Every row comes from one small tree of marks. The marks that hang from a mark follow it in brackets, in the order of their numbers. Every link used is in the known rows. Which tree was each row made from?
In the rows, zero is written as 128.
Known rows:
q644{q383{q33} q473{q880}}: [150 141  39 137 129 140 136 122 106 192 146 117 141 152 158 131 110 131
  94 156]
q38{q975{q385 q627 q644{q383{q33}}}}: [129 148 102 139  93 140 185 182 145 175 162 117 146 145 116  99  99 116
 131 164]
q644{q383 q473}: [150 152  60 134 125 145 141 134 113 182 145 109 126 147 159 118 123 135
 102 131]
q473{q644 q880}: [185  89  90 169 108 102 103 141 154 198 147  97 166 107 141 127  88 127
 107 167]
q570{q880{q473}}: [170 132  85 181 119 112 135 145 139 183 150 113 142  89 158 132 104 121
 106 146]
q975{q385 q627 q644{q383{q33} q473}}: [145 146  87 145  87 152 215 176 136 173 148 101 175 164 132 108  92  84
 119 214]
q592{q38{q975{q385 q627 q644}}}: [179 133  99 136  96 114 154 188 152 181 176 129 145 134 125  75 108 135
 122 149]
q592{q38{q975{q385 q627 q644{q473}}}}: [182 136  92 133  96 114 160 181 145 178 175 128 142 138 131  79 112 132
 121 154]
q975{q385 q627}: [149 124 110 161  89 132 169 181 156 172 154 103 155 132 129 100 100 110
 122 158]
q38{q592 q975{q385 q644}}: [135 151 116 151  92 142 167 161 140 186 162 121 107 130 107  76 108 136
 146 147]
q880{q473{q644}}: [156 119  88 180 123 107 127 150 154 187 142  90 129 111 148 116 102 107
 125 153]
q38{q592}: [150 151  97 163 117 139 120 151 140 189 148 108 111 124 132  88 111 143
 125 123]
q975{q627 q644}: [160 146 110 159  89 135 167 191 166 175 150  93 170 127 134 105  92  88
 121 180]
q880{q473{q644{q383{q33}}}}: [146 127  74 174 132 116 130 149 143 189 139  93 135 128 148 119  99 110
 120 157]
q383{q33 q644}: [140 162  64 154 118 137 126 183 141 182 142 104 147 127 122 124  89 139
 108 168]
q644{q473}: [163 147  68 145 115 127 136 140 132 176 150 108 123 119 155 117 124 129
 110 138]
q38{q592 q975{q385 q644{q473}}}: [140 156 106 146  93 144 177 151 131 183 162 120 103 135 115  82 114 132
 145 155]
q385{q975{q627 q644}}: [147 150  93 150 102 121 144 168 153 179 137 122 159 128 127 112 104 121
 131 178]
q592{q38{q975{q385 q627 q644{q383 q473}}}}: [177 139  90 128  99 121 162 179 139 180 174 127 143 149 132  79 111 134
 118 152]

Which tree is each row?
[146 124  77 142  92 140 187 145 126 191 148 115 157 142 130 112  97 103
 112 199] -> q975{q385 q644{q383{q33} q473{q880}}}
[170 101  70 160 121 115 109 139 137 201 143 101 173 132 140 131  83 131
 101 171] -> q473{q644{q383{q33}} q880}
[137 157  80 144 111 131 148 167 141 181 135 125 163 145 127 115 100 124
 126 182] -> q385{q975{q627 q644{q383{q33}}}}
[176  92  85 161 115 115 106 137 141 202 142  97 168 127 144 127  88 132
 102 161] -> q473{q644{q383} q880}
[132 149 108 151 104 139 148 153 134 184 164 125  94 130 113  79 115 153
 142 120] -> q38{q592 q975{q385}}
[148 149 111 152  83 147 189 158 134 181 163 114 124 150 120  87 105 116
 144 177] -> q38{q592 q975{q385 q627 q644{q473{q880}}}}
[159 129  59 137 119 141 132 118 111 193 145 112 136 146 163 126 117 132
  94 141] -> q644{q383 q473{q880}}
[151 130  86 148  83 149 209 164 133 181 149 103 181 163 134 114  88  81
 115 221] -> q975{q385 q627 q644{q383{q33} q473{q880}}}
[150 173 103 149  97 149 173 165 137 176 161 109 119 148 128  90 110 120
 143 161] -> q38{q592 q975{q627 q644{q473}}}
[154 153  49 151 115 137 133 158 125 184 142 105 148 135 136 137  94 132
 102 188] -> q383{q33 q644{q473{q880}}}
[151 138 102 146  80 152 212 174 138 174 148  98 170 159 135 105  97  84
 120 203] -> q975{q385 q627 q644{q383 q473}}
[158 132  72 155 129 122 121 162 141 186 142  97 159 134 136 119  92 136
 111 157] -> q473{q644{q383{q33}}}
[141 152  90 145 106 131 146 165 144 182 134 122 160 142 129 112 103 124
 127 175] -> q385{q975{q627 q644{q383}}}
[143 130 116 152  79 150 198 187 152 179 148  98 175 151 124  97  88  89
 121 192] -> q975{q385 q627 q644{q383}}
[165 137  77 152 100 137 127 154 132 185 141  97 139 125 142 130 103 133
 103 167] -> q383{q644{q473{q880}}}
[174 150  81 130 112 118 143 187 144 183 172 128 148 146 131  82 106 138
 116 145] -> q592{q38{q975{q627 q644{q383{q33}}}}}
[136 153 114 154  97 145 164 168 139 177 164 117 110 145 116  81 109 138
 144 136] -> q38{q592 q975{q385 q627}}
[166 118 106 157  69 136 203 167 150 177 152 100 174 138 134 110  93  78
 121 216] -> q975{q385 q627 q644{q473{q880}}}
[174 129  89 133 108 107 129 173 144 185 176 136 124 124 127  76 118 158
 117 119] -> q592{q38{q975{q385}}}
[190 135  85 134 101 111 142 173 145 184 175 126 147 136 139  87 110 133
 115 152] -> q592{q38{q975{q627 q644{q473{q880}}}}}
